What can hang from each mark
dimo: kodop masoref sifi toramag
toramag: dimo
masoref: dimo
rolop: bivaz sifi
gute: bivaz sifi
sifi: dimo gute
bivaz: gute rolop

Each row was made from one small tree. The marks that hang from a mark follow it in brackets, in alphabetical order. Every link used is in the known rows. Write each row's tree.
Known rows
rolop[bivaz sifi]: [ 15  12  14   1  -7  16  -4   0 -12  12  -7  15  -7   2   7   0   4  -3
  -7   3   3   7  -2  10  20  14  -2   2  -7  10  21  -2   6  -4  -4  15
  30  10 -13  10  -5   9   7  -5  17   2  -1   4  23  -7  19   9   7  18
 -11]
dimo[kodop masoref sifi]: [ 13  20   3   1   0   4 -11  -8 -16   6   1 -33 -12  -8 -12   6   1  -5
  -4  15   7   4   6   8   0   2  15 -17 -13  -6  -6 -11  10   4   6  18
   6  -5  -3   5  -3 -11   5  -4  15  -6 -10  -3  14 -17   7 -20   5 -14
 -18]
dimo[toramag]: [  1  -6   7   0  -6   7   2  12 -16   1  -4   3 -11 -32   9  -4   2  -3
   0  12   6   1   0  -3  32   3  -7 -11  -3   4  13  -3   1   1 -14  15
 -17   6 -26  16 -10  10   7 -10  10  -5 -11   7  -2  23   2  25  15   9
 -12]
bivaz[gute rolop[sifi]]: [ -4 -10  18  -2  -9  13  13  -2  11  -2   0  34  -7  15 -12   7  -8  -1
 -15  18  -1   4   0   3  12   4 -28  16 -16   9   7  -3  -6  -9   9  -3
  32   3 -26  10 -13   4   2  -7   9   4   5  14  30  -7  20  18  15  13
 -18]
sifi[dimo[masoref] gute]: [ -9  13   1  -4  11 -10  10   3   9 -42   0 -32 -13 -24 -12   5 -21   3
 -11  -4   8  12  11   0   5  -7   0  -6  -5  -3  10 -11 -13  -1 -17   7
  -8   4 -12  -3   2   5   2   0 -11   0 -15  10 -13  19 -20 -13   9   8
  -2]
rolop[bivaz[gute[sifi[dimo]]]]: [ -4  -1  15  -4   2  -3  17  -5   3  -2  -8  10 -10  19  36  -1  -1 -30
 -13  11   5   9  -7  14 -21   6  -4  18   2  10  27  -5   1  -6 -26  -8
  59  14 -21  16  -2  31  -3 -14  -2   3  -8   6  -8   7  38  14  15  30
 -13]
dimo[kodop sifi toramag]: [ 13   5   5   3  -4  14  -4   5 -28  14  -3   0 -15 -10  13   0   8 -11
   5  20   7  -5   2  -1  19  13  15 -16  -7   0  -8  -7  18   5   1  15
  21  -2 -10  18 -15  -1   8 -10  22 -11  -1   7  13 -15  10   0  17 -14
 -13]
masoref[dimo[kodop sifi toramag]]: [ 21 -22  -1   2  -6  10  -4   7 -26  21  -5  -7 -13 -11  17  -2   9 -11
   8  15   5  -4   1  -1  -3  11  19  -7 -11   3 -16   0  21   5  -1  20
  43  -4  -8  18 -11  -2   7 -22  18 -16   1   1  11  11   6   7   9  -6
  -6]
gute[bivaz sifi[dimo]]: [ -9  -9  14   0  -8  11  10   9   4  -7  -9 -15  -4 -12 -14  -1   0 -21
 -22  18  12   9  -7  15 -10 -15  -4   3 -11  16  14  -9   6   7 -17 -11
  28   5 -14  19   5  15  -2 -11  -7  -4 -11  -3 -14  22  22  20   7  21
 -12]
gute[bivaz[rolop] sifi[dimo]]: [-16 -13  17  -1  -4  18  17  10   9 -19  -6  -9   0  -5 -15   1   6 -21
 -30  20  12   2  -3  15  -6 -20 -12  11 -15  22   0  -6  -8   8 -13 -13
  24   3 -14  16   6   5  -6 -11 -11   0  -3   6 -14  14  18  26  11  21
  -6]
toramag[dimo[masoref]]: [ -4  15  -3  -1 -12   4  -4  -9  -6 -10   0 -21  -1 -21 -11  -6  -9   1
 -11   5   2  14   1  -6  14  -9  -4 -11 -10   4  10  -8   2  -1  -7  19
 -27  -4 -12  -2  -1   7   7 -14   4   7 -20   5  -1   5  -9   8  -1  -5
 -13]
toramag[dimo[masoref sifi[gute]]]: [ -2  16  -5   0  -3   1  -5 -10   4  -7   0 -18  -9   0 -17   2 -16  -1
  -6 -17  -2  10  13  -1  14  -7  12 -11 -11 -10  -4  -7   7  -2 -12  17
  -2  -3  -4 -11  -8   5  10  -6   7  12 -21   8   0 -17 -28 -10  -2  -9
  -3]
bivaz[rolop[sifi[dimo]]]: [  2   9   9  -1   2  23   9   3   7 -29   1  17  -1   6  -6   7  -8  -1
 -15  16   9   9   1   5   7   3 -20  13 -18  19   5  -6  -1   0  11   6
  46   1 -10  11   2   1  -4  -4  -4   5  11  13  10   8   2   9  14   5
  -4]
sifi[gute]: [ -7  -6   6   0   3  -4   3  11  17 -19  -9  -4 -21 -20 -17   0 -17   0
  -8   1   3   5   1   1  35  -8  -9  -9  -6  -5  11  -3  -8   0 -15   1
 -36   7 -24   8 -10  -4   9  -3   1   1 -16   9  -7  13  -8   5  16   2
 -10]
sifi[dimo[kodop] gute[bivaz[rolop]]]: [-18 -12  17  -3   4   8  15  15  11 -29  -6   0 -13 -14 -15   0  -6  -9
 -33  14  11  -2   5   2  19 -18  16   9 -14   7 -15  -8 -17   3  -1 -21
 -18  -4  -8  10  -3 -22   2  -4  -4 -10  -7  23   0  13 -11  -6  24  -6
  -1]
gute[bivaz[rolop] sifi]: [-19 -22  24   1 -10  17  13   9   7  -1  -8  -8  -2  -9 -26  -1  12 -17
 -25  19   7   0  -4  14   8 -21 -19   4 -16  17  -4  -2  -9   6 -13 -10
  -6   3 -21  14   3 -10  -1 -10   1  -2  -8   2  -4   3  13  32  10  21
 -13]
masoref[dimo[kodop]]: [ 10 -17   2   0  -6   5   0  10   6  -2 -11 -14 -15 -19  -4  -8  -4  -5
  -8  24   5  -1  -7   0  -1  -8   6  -2 -14   6  -2  -2   7   5   0   8
   7  -5 -13  14  -5 -14   4 -24   7 -14  -3  -1   1  30  16   3  10 -10
 -18]
toramag[dimo[sifi]]: [ 12   9  -6   4  -8  17 -10  -7   2  11  -3  13  -9  10  -2   0 -10 -11
  -6   1   3  13   3   2  22  -5   6  -7 -12   4   4  -2  22   3  -2  12
  17  -4  -5   7 -12   4  10 -10   5  14 -12   5  -2 -13   0  10   0 -18
  -8]
toramag[dimo[kodop sifi]]: [ 13  17  -1   5  -9  17 -11  -8  -2  12  -5   4 -11  12   3  -2  -7 -13
  -5  16   4   5  -1   0  20  -1  20 -11 -12   2 -10  -6  22   4   8   9
  17 -10   0  12 -14  -8  10 -16  16   5 -10   9   5 -25   5  -1   8 -34
 -13]
dimo[sifi]: [ 12   4   0   3  -1  12  -7  -1   4  12  -3   4 -16   3  -5   6  -5  -8
  -3   4   6  11   2   9  17  -2  -2  -9  -7   0   8  -4  14   4  -3  10
  21   3 -13  10  -9   1   4  -2   5   7  -5   1   2  -9  12   3   7  -7
 -15]
dimo[kodop masoref sifi[gute] toramag]: [  1  14   7   0   3  -1  -2   3 -27  -4   2 -32 -16 -22  -4   4  -1   0
   4  -2   3  -8  14  -6  17   9  21 -21  -6 -12 -17 -10   1   0  -5  19
 -13   0 -10   1 -13  -1  10  -6  20 -14 -11   9  10 -17 -20 -15  13  -4
  -6]
masoref[dimo]: [ 12 -24  -3  -2  -5   3   0  10  12  -1 -10 -12 -14 -20 -10  -6  -6  -2
  -5  10   5   7  -4   3   0  -8  -7  -1 -11   8  12   3   5   4 -10  14
  10  -1 -19  11  -3   0   2 -19  -2  -5  -5  -1  -1  49   9  16   3   6
 -12]
sifi[dimo gute]: [ -8   3   1  -2  11  -2   9  10  20 -38  -7  -3 -18 -14  -2   4 -22  -3
 -11   1   8  10   4   0  16  -9  -2  -2  -5   1  12  -6  -5   0 -15  -1
  -4   6 -15   7  -5   8   2  -2 -13   4 -11  14 -15  24 -11  -5  19   1
  -1]
gute[bivaz]: [ -1 -14  12  -1 -14  10   2  13  -3  11  -6   3 -11 -29 -23  -2   4  -6
 -23  13   7   7  -2   6  25 -15   0   0  -8   4  15  -6   3   5  -7  -8
 -21   4 -20  13  -4  -3   7  -4   5  -4 -14   1   8  14  19  18  10  13
 -22]

Which tree is each row?
[ -2  19   3  -4  -2   1   6   2 -33 -27   2 -33  -3 -38  18  -4   4  -1
  -6  24  12   0   4  -8   3  10  10  -6  -4   5  -3 -15   1   2  -1  20
  -1   0  -9  12   1   7   1 -13   8 -16  -9  12   1  16  -6 -10  17   0
 -10]	sifi[dimo[kodop masoref toramag]]
[ -1  22  -1   0 -13   2  -6  -7  -8 -12  -1 -27  -2 -18  -3 -10  -8  -1
 -11  20   2   3  -1  -6  14  -8  11 -14 -15   2  -5 -11   7   0   4  16
 -32 -10  -4   2  -3 -11   8 -16  14  -2 -17  11   4  -3  -5  -5   7 -23
 -19]	toramag[dimo[kodop masoref]]
[-10  14   5  -4   6 -10  10   9 -20 -41   1 -34 -10 -38   9  -3  -9   0
  -4  12   7  -4   9 -11   8   8  17 -10  -6  -4  -6 -15  -9   0  -9  13
 -20   2  -9   6  -4   3   5  -9   7 -16 -12  16  -1  19 -29 -16  20   0
  -2]	sifi[dimo[kodop masoref toramag] gute]
[  1 -17   7   2  -4   8  -4  11   3  16  -5   1 -20  -7 -28   6  -7 -10
 -16 -11   4   7  10  11  28 -12  15  -6  -6  -7  -1  -4   5   4 -13 -13
  -1   6 -13   4 -12  -7  12   5   5   0 -15   4   8  -6   0   2   6   7
 -10]	dimo[sifi[gute[bivaz]]]
[  1  12   1   0   8  -3  -4  -4   2  -7   1 -30 -17  -9 -17  11 -13   2
  -2 -15   3   9  14   6  13  -3   2 -14  -8 -13   1  -8  -1  -2 -13  15
  -4   5 -11  -6  -6  -2   5   3   5   5 -13   1   1 -15 -20 -13   2   0
  -7]	dimo[masoref sifi[gute]]
[ -7  -7  11  -2   0   2  11  16   7 -18  -8  -8 -18 -25 -15  -2 -11  -9
 -27  17  10   2   3   3  15 -13  24   1  -9   1  -3 -13  -5   4  -4 -21
 -18   1  -7  12  -7  -9   7  -5   0 -11 -15  15   2  22   3 -12  21  -4
  -6]	sifi[dimo[kodop] gute[bivaz]]
[ -3 -20  16   1   1  16   1   9   8   8  -3  15 -16   0 -34   8   0  -8
 -21 -12   4   4  13   7  30 -14   6   3 -11  -1 -14  -1 -11   3 -10 -13
  -8   2 -14   2 -10 -12   7   6  -1   3  -8  13  10  -9  -9   4  10   7
  -1]	dimo[sifi[gute[bivaz[rolop]]]]
[ 22 -13  -2   2  -1   8  -8   4   2  17  -8 -12 -17   4  -2   0   0  -9
  -1  15   4   1  -2   6  -6   1  16  -3 -17   4 -11  -2  20   8   4  14
  42  -8  -3  13  -7 -10   7 -20  10  -8  -1  -4  11  12  16  -7   4 -17
 -13]	masoref[dimo[kodop sifi]]
[  8  10   0   0  -3   8  -7  -4 -35  11   5 -22  -8 -25   3   5   9  -2
   6  -1   5   5  10  -1  13  11   3 -16  -7  -3   5  -7   7   1 -11  27
  20   4 -14   4  -7  14   3  -4  12  -3  -8  -1  10  -2  -5   4   1  10
  -8]	dimo[masoref sifi toramag]
[  2  -4   5   4 -13  13  -7   4   3  16  -8   2 -13   4 -21  -3 -10 -15
 -20   3   2   0   6   1  29 -14  35  -7 -11  -5 -17  -8  11   3  -1 -13
 -10  -6   1   7 -15 -12  18  -9  15   0 -20  12  14 -17  -4  -9   9 -21
  -9]	toramag[dimo[kodop sifi[gute[bivaz]]]]
[  9  19  -8   2  -9  11 -13 -15 -14   4   3 -10  -3   0  -8   2  -9  -3
  -6  -7   2  14   7   1   9  -3   8 -12 -13  -1   1  -6  15   1  -5  25
  13  -5  -3  -4  -5   7   7  -8   5  11 -17   1   3 -16  -8  -2  -5  -9
  -9]	toramag[dimo[masoref sifi]]
[ -1   5   2   0   3  -3   0   2 -24  -6   3 -23 -15 -22  -7   8  -5   2
   5 -17   1   2  17  -2  18   7   7 -15  -4 -11  -2  -6  -2  -1 -16  20
  -7   7 -17  -2 -10  15   7  -1  11  -2 -13   5   5 -12 -27  -6   6  12
  -1]	dimo[masoref sifi[gute] toramag]
[ -9   0  16   1   1  14   8   8  17 -26  -3  10 -12   0 -26   7 -14   7
 -10   7   0  -1   7   2  28  -4 -21   4 -16   6  -2  -3 -15  -4   1   1
  -1   5 -19   4  -9 -11   3   0   5   5   1  17  11  -7 -15  11  15   8
  -1]	bivaz[rolop[sifi[gute]]]
[ -6   5  12   2  -3   6  14  11 -17 -20  -8 -23  -7 -15  26  -2   3 -20
  -1  35  12 -11  -7   4  -9   5   3  -6  -8  15   0  -9  11   5  -9   9
  28   3 -11  26  -2  12  -2 -21   7 -14  -3   7 -15   8  15  14  21   3
  -7]	gute[sifi[dimo[kodop toramag]]]
[ -5  -4  11  -1  -5  10   7  15   4 -12  -4   7 -10 -14 -28   5 -16  -3
 -23   3   6   7   6  10  16 -10   3  10 -12   6   7 -11   1   0  -3 -17
  24   8  -7   8  -3   8   6   0   2  -2  -7  10  14  18  -1   1  11  20
  -6]	rolop[sifi[dimo gute[bivaz]]]
[  1  22  -1   2  -1   0  -7  -8   0  -9  -1 -26 -11   2 -11   0 -18  -3
  -8  -2  -1   0  11  -3  17  -4  24 -16 -12 -10 -18  -9   8  -1  -1  12
 -13  -8   3  -6 -10  -7  13 -10  12   0 -18  10   5 -26 -24 -21   4 -26
  -8]	toramag[dimo[kodop masoref sifi[gute]]]
[-17  -9  14  -4   4   5  24  -1  22 -27  -4  11  -6  20  12   4  -8 -21
 -20  24   6   6  -5  10 -22  -9 -27  18 -11  17   6  -4 -11  -4 -11  -9
  49   4 -23  16  -1  14  -9 -14 -12   7   1  11 -10  -2  24  21  19  14
 -13]	bivaz[gute[sifi[dimo]] rolop]
[ 10  26  -4   2  -9   9  -9 -15 -13   3   2 -22  -4   3  -4  -2  -5  -7
  -7  12   4   3   4  -1   4   0  19 -15 -14  -1 -13  -9  17   2   6  19
   1 -11   3   0  -6  -7   8 -13  15   1 -15   5  11 -26  -1 -15  -2 -27
 -14]	toramag[dimo[kodop masoref sifi]]
[ -1  -8   1   3 -12  13  -5   5   5  15  -5  11 -11   2 -26  -1 -13 -12
 -19 -13   0   9  10   2  32 -14  21  -4  -8  -4  -1  -5   9   2 -12 -10
  -5  -1  -5   0 -14   4  15  -4   7   9 -22  11   8 -11 -13   6   2  -8
  -2]	toramag[dimo[sifi[gute[bivaz]]]]
[ -1   1  11  -4   0  16  17  -1  11 -18   2  34  -4  18   2   7 -13  -5
 -21  21   4   9   1   3  -3   6 -24  30 -16  14   7  -5  -5  -8  11  -7
  58   2 -18  12  -6   9  -3  -7  -2   7   7  18  18   2  19   5  19   9
 -12]	bivaz[gute rolop[sifi[dimo]]]
[  9  15   4   2  -5   6  -9  -2 -42   7   4 -25  -8 -21   6   3  12  -5
   2  12   7  -6   8  -3   8  11  17 -20  -9  -4 -10 -11   9   2   1  23
  10  -2  -8   9  -9  -1   7  -7  20 -14  -8   2  17 -16  -1 -10   8  -4
 -12]	dimo[kodop masoref sifi toramag]
[ -9  16   9  -1  -1  -1  15   3 -30 -26  -1 -47   0 -24  17  -1   5 -14
  -3  31  11  -8  -2   1 -17   5   2 -13  -9  10  -3 -14   5   4 -11  18
  21   2 -10  15   4  14  -1 -20   7 -17  -7   2  -9  11   2   4  12  10
 -11]	gute[sifi[dimo[kodop masoref toramag]]]
